In the rows, zero is written as 128.
Known rows, with every step that occurs:
C/P/H: [120 107 146 131 109 133 155 127 129 128 149 114 136 183 118  57 134 156
 123 121  80 155 111 152  93 128 130 168 109 126 119  77  89 144 122 152
  78 147]
E/B/G/V/S: [111 112 147 117 110 125  99 123 142 130 172 125 131 130 162 198 151 149
 147  97 103  33  83 145  85 106 115 169 154 108 116 207 203 171 139 178
 139 128]
H/P/C/Z/V/S: [103 139 150 122  25 116 189 126 163  75 145 194 133 131 201 103 148 173
 115 117 119 171 116 151  88 108 156 115 121 124 123  64  54 147 130 172
 129 149]
G/V/H/P: [110 119 156 117  76 129  99 134 154 126 152 114 139 133 178  30 154 120
 118 139 111 112 162 154 100  86 105 181 135 118  87  61 127 162 113 107
 134 143]
B/E: [111 141 147 115  98 145 101 120 141 121 159 103 128 107 100 136 150 152
 155 120 106 142 169 141 122 168 126 175 138 103 128  67  91 156 117 147
 122 124]
H/P/C: [108 136 157 135  22 133 151 127 136  79 154 125 136 120 120  91 133 145
 127 127 108 144 131 137 110  95 138 166 118 120 125  49 104 156 114 139
 130 142]
S/P/C/K/X: [109 106 134 116  63 136 146 162 136  97 138 116 136 143 124 136 168 118
 184 133  90 180 107 151 129 111 135  88 120 105 120  88 119 167 111 159
 152 144]
Z/V/S: [114 130 144 105 105 129 140 116 163 152 146 162 127 134 174 114 171 175
 152 123 133 152 114 139 119 136 142 155 120 107 129  62 116 164 129 173
 120 153]
P/S/V/Z/C/K: [107 130 158 119 194 146 172 143 112 169 148 173 127 124 104 121 157 184
 102 160 121 151  96 139 157 120 125  81 103 108 141  66 131 171  51 233
 124 161]
K/C/Z/V/H/P: [122 134 147  97 137 121 138 140 174 191 122 132 139 154 186  56 167 120
 104 118 122 171 152 164 106 117 138 111 128 122 100  86  73 162 110 101
 125 149]
Z/C/K/X: [118 120 143 101 199 127 152 141 141 190 135 102 139 140 119 121 145 134
 155 134  87 150 114 144 147 130 138  87 123 105 113  85 130 172 110 168
 126 134]
C/P: [115  99 144 123  96 131 103 146 133 130 138 109 136 185 103 117 144 176
 137 119  94 151 121 150 116 125 143 173 114 119 119  61  92 146 109 144
  77 146]
G/B/E: [104 132 152 110 106 139 100 116 143 123 161  98 127 109  79 128 151 153
 156 102  95  46 126 142  93 163 115 186 160 104 107  58 136 149 119 159
 105 127]
C/K/X: [118 112 140 104 121 131 107 143 133 133 139 116 138 138 104 122 156 140
 162 127  95 161 106 145 139 127 135 103 120 101 124  86 132 174 112 159
 128 133]
V/H/P/S: [109 129 156 110  94 133  99 113 145 116 135 189 132 127 103  52 148 104
 109 133 119 135 149 155 101  95 139 172  96 118  97  81 116 163  69 107
 140 130]
B/G/V: [105 130 149 127  97 135 101 142 150 151 170  88 136 134 183 189 155 128
 142 132  95 121 122 138 110 108  99 178 163 102 118 179 167 173 117 150
 105 149]
K/X: [118 117 138 110 130 135 108 133 133 141 132 108 137 133 102 111 152 119
 154 128 102 145 112 151 130 122 128 155 119 100 128  81 129 175 112 158
 124 133]
V/S: [114 129 147 106 107 130 106 122 142 136 151 166 126 130 100 126 149 186
 161 132 117 141  98 137 114 124 137 172 121 105 124  66 122 163 132 160
 120 128]
H/P/C/K/X: [107 123 148 127  49 124 155 143 138  65 140 131 142 127 121 100 137 126
 137 128  94 164 114 148 129  97 145 106 114 116 116  83 107 161 115 145
 137 126]
Z/V: [117 126 146 110  97 138 137 125 154 162 146 108 131 134 176 102 176 154
 142 118 123 156 136 136 124 132 131 149 126 107 141  45 121 170 110 163
 120 169]
S/V: [117 127 160 112 111 141 122 130 108 130 147  92 127 122  83  82 171 165
 136 145 124 139 106 126 121 118 110 158 113  98 136  47 139 176 106 156
 116 168]
S/V/Z: [118 125 153 123 105 152 125 151 109 119 144 114 124 119  84 110 165 182
 123 151 142 144  87 143 149 121 104 150 108 105 161  54 130 174  95 219
 118 160]
C/K: [116 121 150 105  93 134 103 137 133 139 160 121 132 137 103 125 158 180
 161 127 101 160 117 127 126 128 135 112 127 103 132  55 131 169 111 151
 124 145]
B/G/V/H/P: [108 130 155 121  76 128  95 145 164 120 152 103 137 130 184 131 153  83
 121 136 110 111 137 157 103  86 102 191 149 117  83 198 156 167 116 100
 119 136]
E/B/G/V/S/P: [106 104 140 118  99 136  95 158 149 140 168 117 128 147 163 213 183 149
 172 103  98  46  95 149  88  97 112 159 148 102 109 202 200 165 141 168
 165 138]
H/P/S/V/Z: [101 135 162 140 101 152 135 152 117  98 142 185 128 117  85  91 164 174
  79 153 139 138 110 146 143  89 119 155  87 110 143  58 115 160  58 201
 133 154]
B/G/V/S/P/C: [ 92 127 140 132  45 131 142 158 159 105 169 143 128 139 205 217 164 130
 173 142  98 137 100 150  99  92 107 168 161 108 101 197 151 161 134 158
 129 142]
G/V/S/P: [ 98 113 141 117  98 137 107 161 155 156 164 145 131 152 178 120 186 189
 173 145 100 132 132 142 108 100 105 166 143  99 104  54 137 156 134 156
 144 149]
S/P/C: [108 120 142 123  37 144 141 146 134 109 152 110 129 141 122 127 164 143
 174 134 101 164 128 140 111 107 126 147 125 109 130  53 117 163 110 151
 144 158]
E/B/G/V/H: [122 103 146 104 101 126  80 116 139 132 157  80 132 131 164 142 152  73
 139  97 108  33 106 159  80 110 103 166 152 115 106 216 209 185 113 142
 142 136]
E/B: [126 107 148 107 102 137  98 114 117 136 156  94 131 129  81 106 153 161
 147  87 107  59 109 136  98 123 134 149 116 108 146  63 166 173 115 171
 154 140]
E/B/G/V/Z/C: [115 114 144 130 173 142 144 146 140 187 165  78 135 131 179 213 137 138
 117 105 102  29  96 158 128 112 103 140 156 117 143 198 198 174 108 242
 137 141]
V/H/P: [120 126 155 107  76 133  97 126 146 114 135 125 132 128 100  51 151 122
 132 131 123 135 139 152 112  99 130 176 108 120 100  72 113 162 111 102
 135 133]
S/P/C/Z/V/H: [116 112 135  96  31 128 161 139 160 108 129 134 128 147 207  80 180  96
 155 123 116 192 138 169  83 122 132  95 125 121 116  75  71 167  99 150
 147 174]

Rows:
[120 130 144 117 169 147 150 144 138 191 144 118 130 131 117 142 135 177
 131 140 116 135 113 149 157 128 124 138 122 115 150  59 118 166 100 223
 117 143] | V/Z/C
[107 132 158 128  16 130 151 139 135  72 161 134 136 127 121 104 137 167
 136 127 102 160 124 130 119  99 147 114 121 120 122  54 106 156 114 139
 134 142] | H/P/C/K
[113 129 147 117  43 125 144 121 127  92 153 137 133 132 129 118 129 151
 141 123  90 169 111 145  85 122 138 114 135 113 141  60  83 166 106 175
 118 148] | P/C/Z
[106  99 150 139 120 144 128 154 106 104 130 176 129 170  90 111 153 179
  87 145 122 155  92 161 136 115 129 158  87 119 141  73  96 150  50 216
  82 161] | C/P/S/V/Z
[104 123 141 116  44 135 145 139 143  98 151 167 123 137 122 139 162 166
 183 139 111 158 103 144 106 108 137 154 122 109 117  69 109 156 130 160
 144 140] | V/S/P/C
[119 133 142 102 161 127 144 140 160 222 139 118 138 158 184 120 169 161
 125 114 105 182 134 144 112 137 136  98 142 106 136  65  87 168 110 151
 111 162] | K/C/Z/V
[120 128 166 106  92 135 116 132 123  97 129 106 129 118  84  22 169 122
 117 150 141 130 123 146 114  94 112 170  98 114  97  64 126 168 105 106
 132 151] | S/V/H/P
[119 126 145 112 164 142 150 155 139 182 151 127 131 138 120 151 141 196
 139 140 108 153 106 143 164 136 132  88 125 115 146  62 120 166 100 223
 122 142] | V/Z/C/K
[116 129 151 115  24 125 172 111 162  86 133 130 133 121 196  37 153  90
 118 123 137 153 148 158 106 106 138 156 115 133 108  68  96 164 106 124
 133 157] | Z/V/H/P/C
[113 103 157 105 203 125 155 120 116 162 114 148 131 170 106  42 146 108
  94 151 108 135 116 164 110 120 135 155  88 126  81  86 103 156  52 136
  81 158] | Z/C/P/S/V/H
[125 118 147 112 103 139  93 123 126 133 156  85 129 128  85 209 151 120
 152  83 106  56  86 141 100 121 132 157 129 107 142 200 193 178 118 167
 140 135] | E/B/G
[101 133 146 121 105 127 105 135 157 139 168 144 131 133 182 204 151 150
 151 136 104 118  97 142 107 109 109 184 161 103 107 196 163 168 136 161
 106 133] | B/G/V/S
[118 104 139 130 168 139 151 160 137 175 130 115 135 182 121 142 125 193
 116 132 102 144 109 165 154 131 140 151 113 130 136  68  80 142  97 216
  76 144] | V/Z/C/P
[118 109 154 117  78 127  89 132 148 111 155  84 137 129 162 124 153  82
 117  96 109  25 123 160  80  82 109 176 141 121  94 209 195 172 119 120
 153 131] | E/B/G/V/H/P
[117 129 153 102 171 133 148 136 137 194 156 106 134 139 119 126 147 179
 154 133  92 148 126 127 137 132 139  97 129 108 122  55 130 168 110 159
 122 147] | Z/C/K
[110 121 140 107 100 141 104 156 148 144 148 157 124 148 102 144 182 187
 187 137 113 152 111 141 118 112 130 160 114 100 115  67 120 157 133 151
 145 139] | V/S/P
[121 127 151 104  76 131 131 128 168 131 130 121 133 130 175  41 173 112
 121 122 139 147 153 156 117 112 133 163 108 122 105  64 105 163 109 114
 134 154] | Z/V/H/P
[109 108 148 136 190 142 135 158 113 173 126 167 133 184  93 118 151 174
  80 148 117 162  93 161 147 118 128 152  99 118 131  87  98 151  52 192
  72 153] | K/C/P/S/V/Z
[108 123 145 129 168 144 152 150 146 201 162 106 137 134 195 119 140 180
 117 147 104 116 134 150 146 116  99 146 150 114 137  49 133 165 101 227
 117 153] | G/V/Z/C
[106 130 161 116 129 141 124 114 106 130 149 156 127 119  86  82 169 146
 115 147 120 142 113 129 113 111 119 156 101  96 129  55 141 175  62 163
 123 165] | P/S/V
[112 128 144 116  39 124 178 120 148 105 148 134 133 133 202 108 152 143
 129 113 107 183 124 147  90 129 140 100 135 116 147  52  74 167 104 185
 117 172] | P/C/Z/V
[105 104 157 128 127 135 126 132 106 114 132 154 132 171  89  85 161 159
 100 139 104 152 108 145 109 113 135 167  90 111 115  65 105 151  60 153
  81 167] | C/P/S/V
[111 128 137 108 105 134 190 142 162 152 150 176 126 158 197  85 189 170
 151 124 100 186 111 154  77 125 128  98 117 110 124  81  75 153 143 184
 145 164] | C/Z/V/S/P/H
[107 115 143 133  91 145 109 153 142 146 166 120 135 134 179 114 151 182
 124 141 113 126 128 149 137 112  96 161 146 110 149  51 133 169 102 219
 119 149] | G/V/Z
[107 127 154 127 122 152 129 136 106 118 146 178 125 118  86 109 164 166
 102 154 136 146  95 145 140 112 114 147  98 104 156  64 131 174  52 225
 122 159] | P/S/V/Z
[113 125 151 116  42 129 143 123 128  93 163 127 132 127 124 122 138 160
 158 128  99 165 109 129 116 122 141 107 132 113 133  60 119 170 108 160
 122 148] | P/C/K
[101 136 159 126  94 140 114 127 138 124 151 180 135 127 101  96 151 153
 108 128 105 139 148 137 111  93 143 168 101 109 120  57 116 156  75 135
 137 139] | H/P/S
[104 108 139 145 164 135 149 178 155 179 147  93 139 184 203 220 129 154
 105 136  88 123 105 171 144 116 111 164 153 128 117 196 122 146 102 215
  60 149] | B/G/V/Z/C/P
[110 129 153 109  93 131 134 110 164 131 130 185 132 130 178  42 172  93
  99 123 136 148 161 158 105 104 142 159  97 122 102  76 108 162  67 119
 139 154] | Z/V/H/P/S
[114 130 164 112  32 120 157 126 116  44 129 133 131 118 111  26 145 110
 105 145 124 157 109 157  81  93 121 121 108 123 103  72  77 164  99 130
 129 151] | S/V/H/P/C/Z
[ 97 133 156 125  93 130  98 130 160 121 153 167 136 129 186 130 150  67
  99 138 105 113 146 160  94  80 111 186 136 116  79 209 156 166  73 106
 125 134] | B/G/V/H/P/S
[102 142 164 136 176 151 179 147 119 154 138 169 131 117 100  92 152 167
  71 158 130 126 120 146 152  92 122 141  89 115 133  57 114 158  57 210
 130 154] | H/P/S/V/Z/C
[ 95 115 142 127  46 131 148 148 151 111 168 155 131 142 199 115 166 167
 169 147  99 140 126 145  96  94 111 159 147 109 105  58 124 157 131 165
 143 150] | G/V/S/P/C
[119 133 145 103 161 130 111 141 139 206 143 121 137 155 112 128 147 167
 136 123  89 167 120 143 109 129 132 112 142 103 130  74  95 168 112 138
 112 138] | K/C/Z
